Each row comes from the steps of one walk. Every step used is in the known rows, and no mark comes twice. Write the walk behind each row, first mark first.
In the rows, 128 means zero.
Known rows
tava -> mamuz -> gobinu -> dimo -> fufi -> kinu: [188 147 128  87  98 165 179 151 135  86 158 141 117 145 142 126 181 115
 135 134 148 125 132 103  98 116 150 118 148  77 108 166 162 126  65 141
 114  96 137 162 190  99  87 125 131 124]
mamuz -> gobinu -> dimo -> fufi: [125 118 115 132 127 178 148 143 123  74 163 132 148 146 114 124 168 130
 151 134 101 144 139 125 116 127 147 132 157 138 115 136 163 117  75 113
  94 110 136 156 155 105  82 145 111 121]
lega -> dimo -> gobinu -> tava -> fufi -> kinu -> mamuz: [115 168  91 165 119 153  95 127 129  88 133 140 135  98 147 118 191 137
 123 122 154 144 134 150 126 102 137 120 138  77 107 130 157 131 117 144
 136 103  67 153 200  97 197  92 117 114]
gobinu -> mamuz -> kinu -> gesif -> tava -> gisur -> dimo: [ 82 151  89 157 218  65 152 143 107 175  81 111 116 138 177 171 147 163
 126 157 147 147 223  77 158 172  98 171 133 207 181 106 108 150 131  84
  74 109 114 142 132 171  95 108 168 169]
kinu -> gesif -> tava: [132 128 110 133 188 129 127 168  92 131 125  93 129 110 158 176 123 116
 132 165 116 137 175  90 110 148 101 156 129 163 120 101 126 124 119 113
 106 143 105 154 124 127  80 153 159 140]
gobinu -> tava -> gesif: [123 131 100 131 126 110  95 146 104 147 155 118 146  92 109 170 125 113
 129 196 125 127 135  75 102 151  59 152 164 136 128 129 181 147  83 149
  76 137 123 150 137 118 148 112 143 132]
gobinu -> dimo -> fufi -> kinu -> mamuz -> tava -> gisur: [110 161 106 126  98 103 201 156 150 142 108 100 117 121 121 139 164 103
  94 115 119 175 184  73 124 145 137 140 135 139 156 114 142 142 128  81
  88 104 140 146 198 115 128  77  90 127]
zigifi -> kinu -> mamuz -> tava: [125 150 114 128 135  94 146 163  89 179 126  86 128 114 120 166 126 121
 108 155 102 156 139  72  93 141 117 136 127 104 189  91 149 148 120  94
 121 114 135 124 158 142 154 110 144 131]
fabes -> kinu -> gesif -> tava: [110 133 105 125 218 104 144 159  80 147 111 105 115 111 157 155 141 134
 138 186 106 149 161 131 141 139  91 142 131 153 114  96 127 130 128 119
 126 109  91 159 107 126 102 171 144 148]
gobinu -> tava -> gesif -> kinu -> mamuz: [134 148  79 157 145  86 127 199  97 193 140  81 155  82 147 161 154 111
  93 225 129 142 147  82 120 147  72 161 134 139 145 126 166 141  95 153
  94 143 126 133 148 115 174 100 135 128]
gobinu -> tava -> zigifi -> dimo -> fufi -> kinu -> mamuz: [121 166 142 138 110 130 161 176 129 108 143 121 127  81 176 139 158 145
 116 151 136 141 154  80 111 113 138 122 147 107 163  96  98 112  95 170
 133  97 169 110 200  93 187  99 151  88]
fufi -> kinu -> zigifi -> dimo -> mamuz: [101 166 129 129  96  95 154 183  92  85 127 102 122  98 154 156 128 148
 128 156 135 155 101 103 101 135 114 144 119 152 112 120  98 148 109 114
  83  85 155 105 161 141 131 150 184 133]
gobinu -> dimo -> fufi: [100 106 108 158 128 152 158 146 117  75 146 112 141 122  80 135 160 132
 134 147  95 168 126 124 108 146 141 139 144 161 126 140 159 111 106 128
 107 100 140 145 161 100 109 168 117 127]
dimo -> fufi -> kinu -> mamuz: [135 173 119 123  98 113 146 171 123 111 104 114 104  99 144 148 150 132
  99 173 106 146 115 123  76 130 141 138 132 112 144 154 144 110 142 141
 121  96 127 143 194 122 115  99 132 129]
kinu -> gesif -> tava -> gobinu: [152 144 131 134 195 130 108 161 106 143 141 100 118 115 163 169 142 123
 143 171 124 156 159 104 124 130  99 154 142 153 128 128  91  81 121 114
  86 157  87 148 142 129  59 161 141 134]
fabes -> zigifi -> dimo -> fufi -> kinu -> gesif -> tava: [137 150 143 108 134 139 186 151 126  68 115 110  97 101 206 157 175 139
 165 177 144 145 219 104 108 137 149 105 179 159 112  98 116  88 111 120
 133 104 176 124 140  88 136 176 181 122]
zigifi -> dimo -> fufi -> kinu -> mamuz: [122 183 123 117  94 125 167 169 121 100 114 131 109  99 146 153 154 135
 127 164 110 163 125 124  68 130 167 146 138 134 159 120 116 117 120 132
 101  83 162 111 206 113 139 114 137 114]
gobinu -> tava -> fufi -> kinu: [134 146 142 140 113  80  71 135  95 115 137 133 122 104 155 143 126 163
 111 134 123 154 143 123 120  92 141 115 163  84 128 135 165 151  64 198
 132 137 117 145 163 109 155 103 155 123]
kinu -> mamuz -> tava -> gisur -> dimo -> fufi: [ 90 151  89 155 174 111 184 183 125 123  87  89 108 122 110 142 151 116
 126 129  99 181 158  80 148 172  89 179 143 190 196 109 107 143 150  70
  23 134 138 147 176 118 149  77 112 142]
gesif -> tava: [110 121 128 131 173 105 118 167  89 130 135 101 138 127 140 165  99 131
 148 146 105 156 157 124 121 160 123 142 140 135 140  89 150 144 107 124
 103 144 121 112 120 126  98 180 154 131]
tava -> gesif -> kinu -> fufi: [124  99 128 138 126  97  97 192  62 141 142 102 123  96 129 157 127 108
 143 214 109 160 134  69 108 140  86 113 120 157 139 110 175 109  79 162
 105  90  89 124 123 121 143 139 122 153]
fabes -> zigifi: [ 92 112 118 140 133 116  99 167 101  97 138  92 128  98 117 124 118 127
 151 186 114 132 140 137 101 144 107 128 153 130 126 134 168 117 119 150
 102 128 141 141  92 118 143 146 145 143]
dimo -> gobinu -> tava -> fufi: [ 92 111 135 156 153 139  64 122  90  80 147 128 126 108 134 140 165 137
 129 143 127 154 134 151 137 126 122 118 164 121 134 135 149 118  83 139
 122 130  79 146 149 102 168 108 115 120]
kinu -> mamuz: [104 147  85 139 151 118 117 184 104 138 124 100 138  91 110 146 119 117
 108 177  92 138 109 124  87 138 112 175 108 132 149 130 144 127 128 135
  85 134 109 139 148 134 112 108 122 132]
gisur -> kinu -> zigifi -> dimo -> gobinu -> mamuz: [  4 135 102 157 161 123 158 133  89  83 148 175 141 119 169 113 146 127
 173 166 161 129 104 132 140 160  89 149 115 151 157 115  53 148 132  66
 115  48 119 111 135 182 146 159 112 140]
zigifi -> kinu -> gesif -> tava: [158 140 128 122 161 113 115 153  77 153 122  94 122 122 162 189 142 124
 132 169 112 152 184  59 107 141 127 125 128 164 146  96 145 115  90 117
 142 120 123 130 142 133 100 181 172 142]
gisur -> dimo -> gobinu -> mamuz -> kinu: [ 30 134  91 159 171 115 131 106  95 109 123 123 126 149 127 135 152 168
 145 170 155 149 126 145 133 177 108 131 144 156 179 149 129 157 167  78
 105  72  92 125 142 148 124 111 143 151]
dimo -> gobinu -> mamuz -> tava -> fufi -> kinu: [ 73 124 127 105 121 103 131  97  98 100 114 141 100 138 151 150 135 152
 144 131 165 145 142 122  90 131 134 101 158  56 165 126 127 162 151 116
 151  70  50 146 149 142 130  86 125 135]
zigifi -> dimo -> lega: [ 62 149 108 139 124 133 107 139  99 138 134 126 128 114  98 123  93 128
 165 120 113 151 148 148  98 136 158 177 159 160 169 103 131 140  84 120
  75  99 136 112 129 120 113 148 128 124]
fabes -> kinu -> mamuz -> gobinu -> tava -> zigifi: [106 152 108 125 186 121 123 185 104 164 158 122 145  97 173 104 155 141
 120 157 128 104 132 120 161  91  85 128 130  79 139 101 131 141 100 167
 110 120 100 160 134 126 158  92 122 112]
tava -> fufi -> kinu: [140 151 145 123 111  84  73 135  91 100 126 134 113 111 144 153 117 146
 138 147 109 147 133 129  90  96 155 120 139  95 134 140 163 141  75 197
 140 104 103 146 159 122 117 119 140 142]
mamuz -> tava -> gobinu -> dimo -> lega: [ 62 125 110 151 141 136 136 119 127 166 165  94 144 141  71 108 117 116
 143  86 131 164 150 125 142 130 133 167 172 107 154 138 118 123 107  74
  72 143 104 145 134 117  80 136  98 117]
gisur -> dimo: [ 88 135  89 157 168 120 119 151  92 103 147  98 149 130  95 143 108 137
 158 154  98 165 111 103 125 153 104 171 128 173 151 125 157 157 121 141
  58 144 128 137 139 120 110 136 154 143]
gesif -> kinu -> zigifi -> dimo -> mamuz: [ 94 137 118 176 143  82 159 218  57 107 129  78 133 104 150 145 143 149
 131 186 120 182 110 126 138 150 111 144 111 193 138  96  84 140  91  99
 101  93 160  98 136 138 162 178 162 137]
mamuz -> tava -> fufi -> kinu -> gesif: [147 153 138 128 139 106 116 136  99 123 115 111  98 108 161 163 133 137
 121 147 124 137 172  79  79  86 110 126 145 105 133 122 124 147  95 139
 132 111  84 193 145 121 110  69 148 144]
gisur -> dimo -> gobinu -> tava -> zigifi -> kinu: [ 84 133 125 163 155 146 102 119  85 108 187  98 150 131 143 143 165 122
 150 139 148 157 153  53 178 148 101 104 140 161 169 107 142 133 100 122
 134 114 122 110 161 101 181 140 147 120]
fabes -> zigifi -> dimo: [ 83 130 120 135 128 128 121 156 104  87 155 105 137  96 114 127 127 137
 178 180 119 147 155 131 100 145 133 129 161 152 138  98 147 125  93 138
  99 112 178 102 106 111 163 160 144 125]
lega -> dimo -> gobinu -> mamuz: [ 54 115  63 157 150 165 108 112 110  85 130 155 141 137  86 123 152 137
 169 157 151 149 118 157  89 158 118 136 129 113 142 121 145 148 172  89
 140  62  50 144 141 146 139 143 113 147]
fabes -> kinu: [ 86 133 108 136 165  83 104 156  68 133 131 125 125 115  96 130 120 144
 141 188  90 158 106 162 124 135 108 130 131 133 139 116 151 150 123 149
 120  86 105 143 119 134 130 147 120 150]
zigifi -> kinu -> gesif -> tava -> fufi: [178 134 143 129 185 110 101 149  66 124  96 108 111 112 183 189 159 141
 144 152 102 150 191  78 113 110 147 127 135 150 151 107 133 100  58 158
 164 118 110 141 154 116 115 180 162 145]
fufi -> kinu -> zigifi -> dimo -> mamuz -> tava: [ 92 161 136 130  99  82 185 179  95 105 125  85 120 109 149 154 118 144
 124 136 142 160 111  89 106 143  99 131 138 129 132  84  84 182 120  68
  74  97 159 115 145 135 149 127 187 127]
kinu -> gesif -> tava -> gobinu -> mamuz: [117 132 103 119 206 120 134 144 105 153 114 122 116 120 155 168 145 147
 134 175 148 150 149  94 108 141 102 165 146 126 147 143  77  93 147 119
 107 140  72 148 140 158  50 164 148 142]
tava -> zigifi -> dimo -> fufi: [101 128 157 154 140 146 136 170  93  73 151 123 120 107 124 151 136 136
 189 158 108 155 148 111 104 139 141 123 142 163 173  94  91 103  91 156
 129  65 156 108 164 103 157 170 128 121]
fufi -> kinu -> zigifi -> dimo -> lega: [ 65 175 131 124  68 116 122 150  97 129 140 127 123 109 145 114  91 133
 149 114 138 131 135 123 120 113 156 166 135 144 143 110  99 131  99 105
 109  88 139 110 152 128  88 149 148 122]
fufi -> kinu -> mamuz -> gobinu: [147 190 108  88 103 130 117 171 123 148 147 123 130 115 173 133 129 120
 117 159 120 114 132 106  81 102 141 143 118  84 133 137 168 149 112 140
  84 126 105 155 167 146  78  73 135 125]

Write each row's walk
[129 152 157 126 142  76 163 183  81  65  99 107 113  99 211 170 138 161
 151 114 134 153 134 121 135 124 139 133 131 133 109  94  86 140  76 141
 101  95 151  99 168 120 142 197 195 127] | gesif -> tava -> fufi -> kinu -> zigifi -> dimo -> mamuz
[ 72 138 157 119 116 112 198 136 108 108 133 140 105 126 144 153 120 165
 162 142 154 150 160  74  75 136 139 100 165  87 199  79  70 155 135 130
 164  48 145 110 162 138 156 126 157 116] | gobinu -> mamuz -> tava -> zigifi -> dimo -> fufi -> kinu
[126  88 190 124 159 110 105 174  60 122 142  99 121 115 173 162 103 126
 152 130 107 150 168  30 148 128 134  78 104 117 167  62 142  93  64 164
 167  84 110  83 142 118 150 207 160 132] | gesif -> tava -> zigifi -> kinu -> fufi
[145 125 130 142 206 122 106 161  84 102 109 105 115 104 174 176 143 134
 142 154 106 139 177 111 113 115 116 151 138 154 118 109 115 106  84 161
 114 137  89 165 131 112  96 156 156 141] | kinu -> gesif -> tava -> fufi
[144 144 140 127 171 111 146 191  86 171 128  76 140 103 179 173 122 115
 135 144 116 130 179  61 131 139 135 124  98 107 178  73 128 112  99 153
 162 102 133  95 158 125 142 185 154 126] | gesif -> tava -> zigifi -> kinu -> mamuz
[ 61 103  93 123 148  91 147 138  97 148 111 120 127 134  92 153  87 151
 126 154 126 147 125 103  75 162  99 142 151  92 183 101 125 176 155 102
 112 110  95 141 113 167 120 106 153 140] | gobinu -> mamuz -> tava
[113 154 142 133  87  91 107 171  91 118 147 106 130 109 152 134 100 135
 118 164 121 127 108 102 116 124 113 137 110 124 118 129 128 132 124 122
 128 114 112 136 148 143  80 135 152 143] | fufi -> kinu -> zigifi
[192 117 106  99 191 209 208 176 128  94 139 115 121 138 167 145 203 103
 141 138 141 114 174  86 120 135 110 157 146 127  98 129 122  92  69  98
  95 124 122 182 159  97  66 159 147 122] | kinu -> gesif -> tava -> mamuz -> gobinu -> dimo -> fufi
[ 83 114 120 123 161 150 142 119  83 139 132 109 111 124 154 161 161 118
 140 171 173 125 178  28  89 142  82 102 126 118 194 103  96 121 153  78
 195  53  62 154 134 155 137 104 135 141] | dimo -> gobinu -> mamuz -> tava -> zigifi -> kinu -> gesif
[ 99  88 142 156 146  95  87 192  58 128 142 104 120 114 127 131 111 140
 117 177  94 185 128 103 131 133 129 107 110 146 150  95 152 114  78 158
 129 107  93 115 120 122 146 146 125 141] | gesif -> kinu -> fufi
[ 58 165  84 172 170  92 107 158 120 157 139 135 133  98 179 114 178  84
 101 153 141 144 173 119 175 160  68 150 128 153 151 128 123 146 104  83
  59 126 115 142 153 156 196  66  70 135] | dimo -> gobinu -> tava -> gisur -> kinu -> mamuz
[120 124 106 180 136 155 110 155 111  66 124 131 124 122  71 136 148 147
 166 153  97 160 120 153  91 141 127 135 146 137 132 123 142 120 120 112
 134  76 111 153 165 109 153 167 124 146] | lega -> dimo -> fufi
[140 131 137 131 156 132  65 144 100 108 155 153 137 117 154 128 143 163
 134 128 111 128 145 135 130  90 126 133 169  90 128 121 161 141  35 169
  90 153 108 163 142 115 132  97 141 118] | mamuz -> gobinu -> tava -> fufi
[141 191 128  95  93 155 159 157 137 116 141 156 118 110 187 136 178 151
 122 143 128 142 144 110 102 109 164 134 170  98 144 108 134 130  76 123
  74 129 168 126 205 106 149  81 151  87] | zigifi -> dimo -> fufi -> kinu -> mamuz -> gobinu -> tava
[111 132 141 140 153 108 109 153  97 151 154  99 121 131  93 148 106 134
 147 152 115 173 124 119 110 137  98 133 165 111 167 119 103 135 124  87
  86 144 104 135 138 137 117 114 119 131] | mamuz -> tava -> gobinu
[ 55 118  93 151 171  87 180 140 112 110  82 133 103 148  93 148 142 157
 140 130 123 179 160  74 134 185 102 161 162 166 214 110 107 160 154  85
  63 108 122 142 152 147 135  98 129 153] | gobinu -> mamuz -> tava -> gisur -> dimo -> fufi
[132 149 146 125  93 111 116 147 103  96 128 128 100 119 133 154 126 142
 129 166 107 162 128 119  84 135 146 117 154 122 142 144 154 127 118 146
 137  81 133 141 172 124 110 124 137 141] | dimo -> fufi -> kinu
[ 65 146 124 136 133 165 117 128  89  90 164 132 136 120 115 145 140 110
 185 161 121 170 131 145  93 164 134 132 144 176 152 103 129 132 115  85
 104  94 116 101 148 119 138 137 109 119] | zigifi -> dimo -> gobinu
[132 173  72  91 162 121 135 170 110 174 143 135 143  91 153 135 175 116
 130 199 126  95 120 112 130 121  53 159 148  94 117 129 184 145 100 145
  60 118 105 168 140 128 147  75 121 127] | fabes -> kinu -> mamuz -> gobinu -> tava -> gesif
[ 61 152 121 171 156  96 145 172  84  99 161 141 152 106 159 124 115 123
 169 161 113 135 105 119 148 135  91 156 113 173 140  99  73 155  76 105
  94  91 170 109 140 159 145 170 133 142] | gisur -> kinu -> zigifi -> dimo
[ 63 138  92 149 164 160 113 125  94  76 158 105 137 139 100 133 142 110
 165 160 121 170 113 116 134 169  99 149 135 183 144 133 149 140 148  96
  69 128  97 135 144 113 115 133 123 137] | gisur -> dimo -> gobinu
[129 139 107 125 147 129  99 170  95 106 132 106 122 123 133 147 140 136
 130 154 114 131 114 130  84 138  98 145 137 121 115 143 163 154  88 120
  48 126 113 152 123 151 105 113 159 141] | dimo -> mamuz -> gobinu
[120 134 109 115 131 114 134 153  98 150 142  94 128 108  93 176 101  96
 161 189 120 133 143  70  77 164  52 144 157 129 150 110 165 165 115 100
  84 117 109 155 124 127 128 103 132 146] | mamuz -> tava -> gesif
[116 146  77 169 235 107 177 157 120 114 142  86 139 119 186 153 197 113
 125 151 142 156 162  96 168 139  70 158 129 150  74 163  87 121  91 105
  48 130 130 156 137 144 111 193 149 147] | gisur -> kinu -> gesif -> tava -> gobinu -> dimo -> mamuz
[ 72 113 100 195 175  78 127 176 107 101  96 124 107 113 124 121 136 118
 138 108 124 168 161  85 160 155  50 117 114 122 125  86 124 188  84  74
  44  64 103 153 121 160 243 113 121 174] | lega -> dimo -> mamuz -> tava -> gisur -> kinu -> fufi
[133 134  68 181 157  91 158 193  89 146 115  59 134 118  97 174 151 122
 150 190 145 166 152  97 106 168  50 129 144 131 116 101 162 190 109  86
  92  76 107 152 121 123 209 148 158 164] | lega -> dimo -> mamuz -> tava -> gesif -> kinu
[115 153 108 129 139 142 129 165 104 102 152 125 142 112 144 146 150 154
 138 140 129 151 132 114 105 140 111 146 173 129 121  96 141 174  50 110
  27 147 164 123 136 127 167 108 181 102] | zigifi -> dimo -> mamuz -> gobinu -> tava
[105 156  62 111 166 144 170 165 113 138 150 118 160 118 123  97 171 123
 136 150 106 126 109 142 133 108 126 160 115 115 109 123 173 144 107 129
  81 104 113 160 143 121  95 123  97 123] | fabes -> kinu -> mamuz -> gobinu -> dimo
[146 105 119 128 138 107 107 197  81 138 145  99 119  97 171 157 172 128
 110 188 139 140 139  59 130 133  50 110 148 120 105 128 194 131  39 150
  44 123 105 144 123 120 181 104 165 137] | dimo -> mamuz -> gobinu -> tava -> gesif -> kinu -> fufi
[ 80 113 152 149 137  94 113 175  73  93 106  97  98  94 135 156 140 168
 125 154 109 171 124 137 100 149 121 107 131 161 147  99 128 137  69 113
  70  56 146 101 138 131 192 124 171 138] | zigifi -> dimo -> mamuz -> kinu -> fufi
[ 81  75 112 119 140  78 155 174  72 168 113 117 115 114 122 164 114 133
 134 201 136 158 139  46 102 158  68 114 132 111 180  95 148 147 123 127
 118  72  77 129 104 144 152 112 139 153] | gobinu -> mamuz -> tava -> gesif -> kinu -> fufi
[118 144 129 162 156 108  86 153  91 155 123  97 111 105 140 164 138 148
 111 198 117 130 164 121  88 128  96 134 135 171 149 143 139 122 104 101
 125  90 108 171 129 146 112  87 149 159] | mamuz -> kinu -> gesif
[145 182 109  98 100 126 120 159 130 164 154 130 144 108 184 124 140 138
  90 145 138 110 139  96 109  98 129 138 141  70 123 124 174 159  89 140
  80 163 120 154 163 131 112  49 156 105] | fufi -> kinu -> mamuz -> gobinu -> tava
[ 86 127 143 161 142 131 113 156  94 121 186 119 157  96 128 145 107 147
 154 148 127 148 161  86 128 127 116 128 153 138 161  69 104 141  64 165
 117 130 158 106 146 109 184 140 154 101] | gobinu -> tava -> zigifi -> dimo
[178 155 149 121 178 118 101 148  84 169 141 102 116 125 166 188 159 129
 140 175 127 166 176  66 130 128 130 131 142 150 150 124 111  79 100 106
 137 131 114 123 167 134  77 194 153 137] | zigifi -> kinu -> gesif -> tava -> gobinu
[120 156 164 129  95  99 110 157  82  72 135 139 128 101 166 136 124 156
 159 138 113 140 117 120 116  91 163 139 125 141 134 107  98 126  67 160
 137  92 140 113 179 118 125 153 145 129] | tava -> fufi -> kinu -> zigifi -> dimo
[ 63 138 122 138 152 100 148 171  64 108 140 130 141 105 121 122 126 152
 169 177 102 152  91 153 149 130 111 145 121 171 142  84  91 135 116 106
 121  69 140 114 131 132 134 176 125 135] | fabes -> kinu -> zigifi -> dimo
[164 115 105  91 174 170 183 173 119 127 171 110 162 152 149 131 141 102
 159 118 143 120 155 104 138 148 124 155 134  87 112 101 157 141  59 121
  86 150 125 135 136 109  80 175 150 118] | gesif -> tava -> mamuz -> gobinu -> dimo
[ 29  84 142 126 144 124  96 119  81 104 115 139  93 123 137 131 148 156
 119 168 141 144 119 144 103 158 109  88 126 117 171 131 139 111 144  88
 141  41  57 120 133 158 141  95 120 148] | dimo -> gobinu -> mamuz -> kinu -> fufi
